Each row was made from one path, in order. Every step used is in the known rows, and no mark comes twice. Write each row's path.
Known rows
begu, veka, gatom, nomerun: [ 0.819 -3.712 -0.084  1.578 -0.083  0.884 -0.982 -0.044 -1.758 -0.807
  1.113 -0.922  0.978  2.447 -0.427 -1.831  0.474 -0.858  1.936 -1.100
  1.985  1.014 -0.301  3.432]
dosiz, zita, begu: [ 0.199  0.984 -0.544 -1.079  0.531  2.248  0.052 -0.251  1.247 -0.153
 -0.125 -0.519 -0.638 -1.820  0.547  0.976 -0.312  1.229 -2.534  0.553
 -0.946 -1.421  0.884 -1.043]
gatom, nomerun, ronudop: [ 1.249 -2.863  1.924 -0.327 -0.657 -0.212 -0.316 -0.058  0.614 -0.587
 -0.620 -1.513 -0.304  3.226  0.125  1.825  0.143 -1.504 -2.350  1.327
  1.357  1.313 -1.398  0.881]
nomerun, gatom, maza: [ 0.980  0.895 -1.735  2.659  0.826 -5.776 -0.178 -1.291  2.868 -1.066
 -0.368 -0.110  0.839  2.588 -0.583  0.809 -0.813 -0.581  4.233  0.236
 -1.547  0.508 -0.831 -3.258]
dosiz, zita: [-0.335  0.317 -0.755 -0.747  0.417  2.541  0.066 -1.434  1.445  0.012
  0.207 -0.808  0.673  2.706 -0.854  2.033 -0.981  1.027 -0.353  0.813
 -1.458 -0.664  0.083 -0.741]
nomerun, gatom, veka: [ 1.564  1.940 -1.763  1.998  0.248  1.710  0.607  0.963 -0.779 -1.180
 -0.318 -1.084  0.353  2.442  0.491  0.819 -0.377 -0.881  3.559  0.633
  0.641  0.883 -1.297 -1.863]
veka, gatom: [-0.125 -2.120 -0.262  2.601  0.425  1.634  0.321 -1.767  2.273 -0.498
 -0.356 -1.856  1.969  2.943 -1.612  0.045 -0.738  0.868  3.496  0.264
 -1.335 -1.118 -0.164 -1.993]
ronudop, nomerun, gatom, maza, zita, begu: [ 1.370  2.180 -0.428  2.304 -0.200 -4.141 -0.355  0.041  1.830 -0.213
 -0.148  1.005 -0.622 -2.554  0.875 -0.647 -0.134  0.261  2.779  0.657
  0.400 -0.897  0.929 -2.236]
dosiz, zita, begu, veka, gatom: [ 0.408 -0.485 -0.880  0.472  0.166  2.423 -0.933  0.553 -1.008 -0.349
  0.688 -0.171 -0.375 -1.986  0.658 -1.860  0.969  0.321 -0.041 -1.996
 -0.296 -0.323  0.879  1.091]
nomerun, gatom, maza, zita, begu: [ 0.994  1.697 -1.145  2.529  1.193 -4.924 -0.077 -0.208  2.409 -0.854
 -0.537  1.580 -0.170 -2.267  0.380 -0.014 -0.697  0.130  3.163  0.418
 -0.680  0.024  0.156 -3.924]
veka, begu: [-0.542 -1.511  0.273 -0.958 -0.129  3.224 -0.401 -1.729  1.291  2.006
 -0.173 -1.829  1.833  2.561 -0.277  0.136 -0.097  0.593 -0.761  1.152
 -1.374 -1.318  0.581 -2.970]
dosiz, veka, gatom, maza, zita, begu: [ 0.949  0.081  1.300  1.733  0.854 -2.436  2.509  0.493  0.646 -0.316
  0.298  1.137  0.082 -1.930  0.740 -0.856  0.699  3.172  0.488 -1.267
 -1.348 -0.079  0.564  0.710]
veka, begu, zita: [-1.204 -1.965  0.593 -0.116  4.186  3.123 -0.776 -1.938  1.027  2.355
  0.427 -1.004  1.769  2.111 -0.544  3.040 -0.649  0.404 -0.528 -0.281
 -0.963 -0.613  0.337 -1.812]
nomerun, gatom, maza, zita, begu, veka, dosiz: [-1.156  0.834 -1.022  0.287 -0.150 -4.974 -0.894  0.360 -0.465  0.603
  0.214  2.116 -0.286 -2.455  0.017 -1.711  0.803 -0.874  2.299 -1.706
 -0.242  1.137 -0.061 -0.163]
maza, gatom, veka: [ 1.147  1.139  0.831  0.299  0.359  2.437  1.527  0.239 -1.248 -1.875
 -0.986 -0.311 -0.091  1.634 -0.297  0.262 -1.374  0.036 -1.114  1.668
  0.774 -0.129 -0.563 -0.373]
ronudop, nomerun, gatom, veka, dosiz, zita: [-0.917  1.969 -1.148  1.264 -2.599  2.557  0.059  1.707 -0.846  0.402
  0.397 -0.820 -0.109  2.103  0.327  0.855  1.078  0.146  3.042 -0.552
  0.845  1.041  0.016  4.109]
zita, begu, veka: [ 0.828  0.337 -0.138 -3.391  0.746  1.102 -0.992 -0.297 -2.414  0.336
  0.273 -0.667 -0.957 -2.747  0.861 -2.389  0.282 -0.912 -3.692 -0.195
  0.341 -1.608  0.067 -2.063]
maza, zita, begu, veka, gatom, nomerun, ronudop: [ 1.416 -2.534  1.795  0.826 -0.451  1.395 -1.043  1.550 -2.056 -0.252
  0.035  0.920 -1.026 -3.136  1.058 -2.123  1.435 -1.218 -0.817 -0.905
  2.361  1.201 -0.060  1.091]
begu, veka, dosiz, zita: [-2.950 -0.925 -0.385 -3.815 -1.278  2.305 -1.242 -0.676 -2.480  1.638
  1.137 -0.435  0.503  2.337 -1.412 -0.495  0.894 -0.428 -1.572 -1.966
 -0.865  0.734 -0.344  3.654]
ronudop, nomerun, gatom: [ 0.659  1.322 -1.191  1.788 -0.768  1.067 -0.735 -1.003  1.166  0.148
 -0.253 -1.939  0.698  2.618 -0.078 -0.147 -0.311  0.077  4.026  1.030
 -0.048 -1.287 -0.081 -2.523]
gatom, maza: [ 0.607 -0.239  0.129 -0.775  1.187 -5.925  0.505 -2.140  2.467 -0.345
 -0.014  0.226  0.602  2.345 -1.065  1.495 -1.492 -0.339 -0.890  0.965
 -1.669 -0.712 -0.472 -1.949]

Which path is each row?
[-0.582  2.455 -0.896  0.879 -2.432  2.314  0.103  2.605 -0.996  0.263
  0.183 -0.542 -1.135 -1.547  1.463  0.011  1.731  0.299  1.346 -0.814
  1.397  0.495  0.604  3.870] -> ronudop, nomerun, gatom, veka, dosiz, zita, begu
[ 1.142 -4.454  1.600  3.594 -1.009  0.148 -0.150  0.020  1.809 -1.075
 -0.557 -1.766  0.824  3.348 -0.395  0.706  0.712 -0.814  1.928 -0.120
  0.868  1.514 -0.792  1.677] -> veka, gatom, nomerun, ronudop
[-2.194 -0.587  0.345 -4.454 -0.608  0.920 -0.958  0.001 -2.562  1.684
  0.269 -0.678 -0.732 -2.572  0.065 -2.363  1.200 -0.618 -4.092 -1.207
 -0.033 -0.965  0.007  0.952] -> zita, begu, veka, dosiz
[ 0.452  0.095  0.596 -0.451  1.362 -4.679  0.630 -1.878  2.119  0.013
  0.066  1.985  0.667  1.032 -1.359  1.603 -1.982  0.181 -0.126  1.372
 -1.284 -0.451 -0.023 -2.390] -> gatom, maza, zita
[ 0.505  0.839 -0.782 -2.491  0.374  2.219 -0.998  0.286 -1.748  0.168
  0.629  0.082 -1.099 -2.179  0.978 -1.061  0.527  0.009 -3.129 -0.939
 -0.149 -0.696  0.701  0.186] -> dosiz, zita, begu, veka
[-3.512 -0.402  0.048 -2.550 -1.099  2.053  0.104 -0.147  1.169  1.487
 -0.049 -0.674 -0.261 -1.213 -0.594  1.022  0.584  1.477 -2.858 -0.495
 -1.462 -0.726  0.659  2.302] -> veka, dosiz, zita, begu
[-1.202  1.906 -1.671  1.021 -1.277  2.110  0.486  2.550 -0.841 -0.179
 -0.156 -0.257 -0.726 -1.188  1.094  0.700  1.215  0.153  1.587 -1.145
  0.456  1.544 -0.262  2.604] -> nomerun, gatom, veka, dosiz, zita, begu
[ 1.442  1.647 -1.336  1.341  1.086 -4.904 -0.971  0.250 -0.392 -0.536
  0.197  2.106 -0.511 -2.626  0.711 -1.842  0.086 -1.109  2.659 -0.921
  0.039  0.706 -0.069 -2.846] -> nomerun, gatom, maza, zita, begu, veka
[-1.946 -0.063  0.523 -2.740 -1.058  2.200  1.449  0.610 -1.654  0.812
  0.194 -0.825  0.175  2.268 -0.906  1.639 -0.064 -0.457 -2.094  0.327
  0.078  0.460 -1.005  2.950] -> gatom, veka, dosiz
[-1.608  1.097  0.957 -0.622 -1.210  2.910  1.327  1.873 -1.327 -0.941
 -0.838  0.418 -1.031 -1.966  0.310  0.088  0.256  1.064 -3.079 -0.223
  0.638  0.576  0.547  4.049] -> maza, gatom, veka, dosiz, zita, begu
[ 0.771 -2.114  0.653  1.027  0.538  1.992 -0.502  1.031 -1.816 -0.396
  0.680  1.074 -0.420 -3.477  0.660 -2.114  0.321  0.193  0.107 -0.270
  2.668  0.041  0.818  1.693] -> maza, zita, begu, veka, gatom, nomerun
[ 0.674  0.712  0.759 -0.881  1.515 -5.053  0.662 -0.891  1.948 -0.183
 -0.187  2.147 -0.581 -3.009 -0.029  0.574 -1.258  0.310 -2.058  1.209
 -0.858 -1.179  0.588 -2.728] -> gatom, maza, zita, begu
[-1.366  0.990 -1.349  0.836 -1.071  1.567  0.557  1.098 -0.898  0.023
 -0.204 -1.168  0.548  2.587 -0.335  0.884  0.482 -0.628  3.028 -0.229
  0.069  1.514 -1.308  1.120] -> nomerun, gatom, veka, dosiz
[ 1.076 -2.487  2.600  1.423 -0.678  0.169 -0.075 -0.160  0.694 -1.826
 -1.655 -0.932 -0.357  2.595 -0.276  0.483 -0.359 -0.770 -1.877  1.567
  1.512  1.234 -0.882  0.852] -> maza, gatom, nomerun, ronudop
[ 1.187  1.817 -0.595  2.582 -0.350 -3.840 -0.383 -0.855  1.958 -0.202
  0.094  0.858  0.468  1.108 -0.286  0.327 -0.729  0.063  4.475  0.826
 -0.020 -0.387  0.373 -1.879] -> ronudop, nomerun, gatom, maza, zita
[-1.879  0.588  0.809 -0.318 -1.349  3.139  1.288  0.931 -1.188 -0.743
 -0.684  0.202 -0.001  1.645 -0.845  0.976 -0.256  0.804 -1.295  0.042
  0.281  1.211 -0.021  4.375] -> maza, gatom, veka, dosiz, zita
[ 0.854 -0.154  0.368 -1.056 -0.273  3.963  0.907  0.694 -1.449  1.047
  0.330 -1.052  0.787  1.881  0.894  0.552  0.224 -0.512 -1.691  0.978
  0.442 -0.012  0.018 -0.197] -> gatom, veka, begu
[ 1.094  0.662  0.535 -2.009  1.470 -4.951 -0.219 -0.299 -0.832  0.043
  0.633  2.718 -0.934 -3.448  0.269 -1.283 -0.555 -0.821 -2.584 -0.126
  0.059 -0.494  0.369 -1.490] -> gatom, maza, zita, begu, veka
[-1.570 -0.237  0.906 -3.003  0.150 -5.054 -0.219 -0.205 -0.896  1.155
  0.609  2.619 -0.645 -3.220 -0.436 -1.160  0.181 -0.589 -2.895 -0.955
 -0.438 -0.016  0.386  1.146] -> gatom, maza, zita, begu, veka, dosiz
[ 0.012  0.732  0.634 -1.476  1.213  2.514  0.401 -0.660  0.615  0.466
 -0.469  0.511 -0.440 -3.207  0.020  0.072 -1.219  1.099 -1.952  1.888
 -0.207 -2.174  0.654 -3.911] -> maza, zita, begu
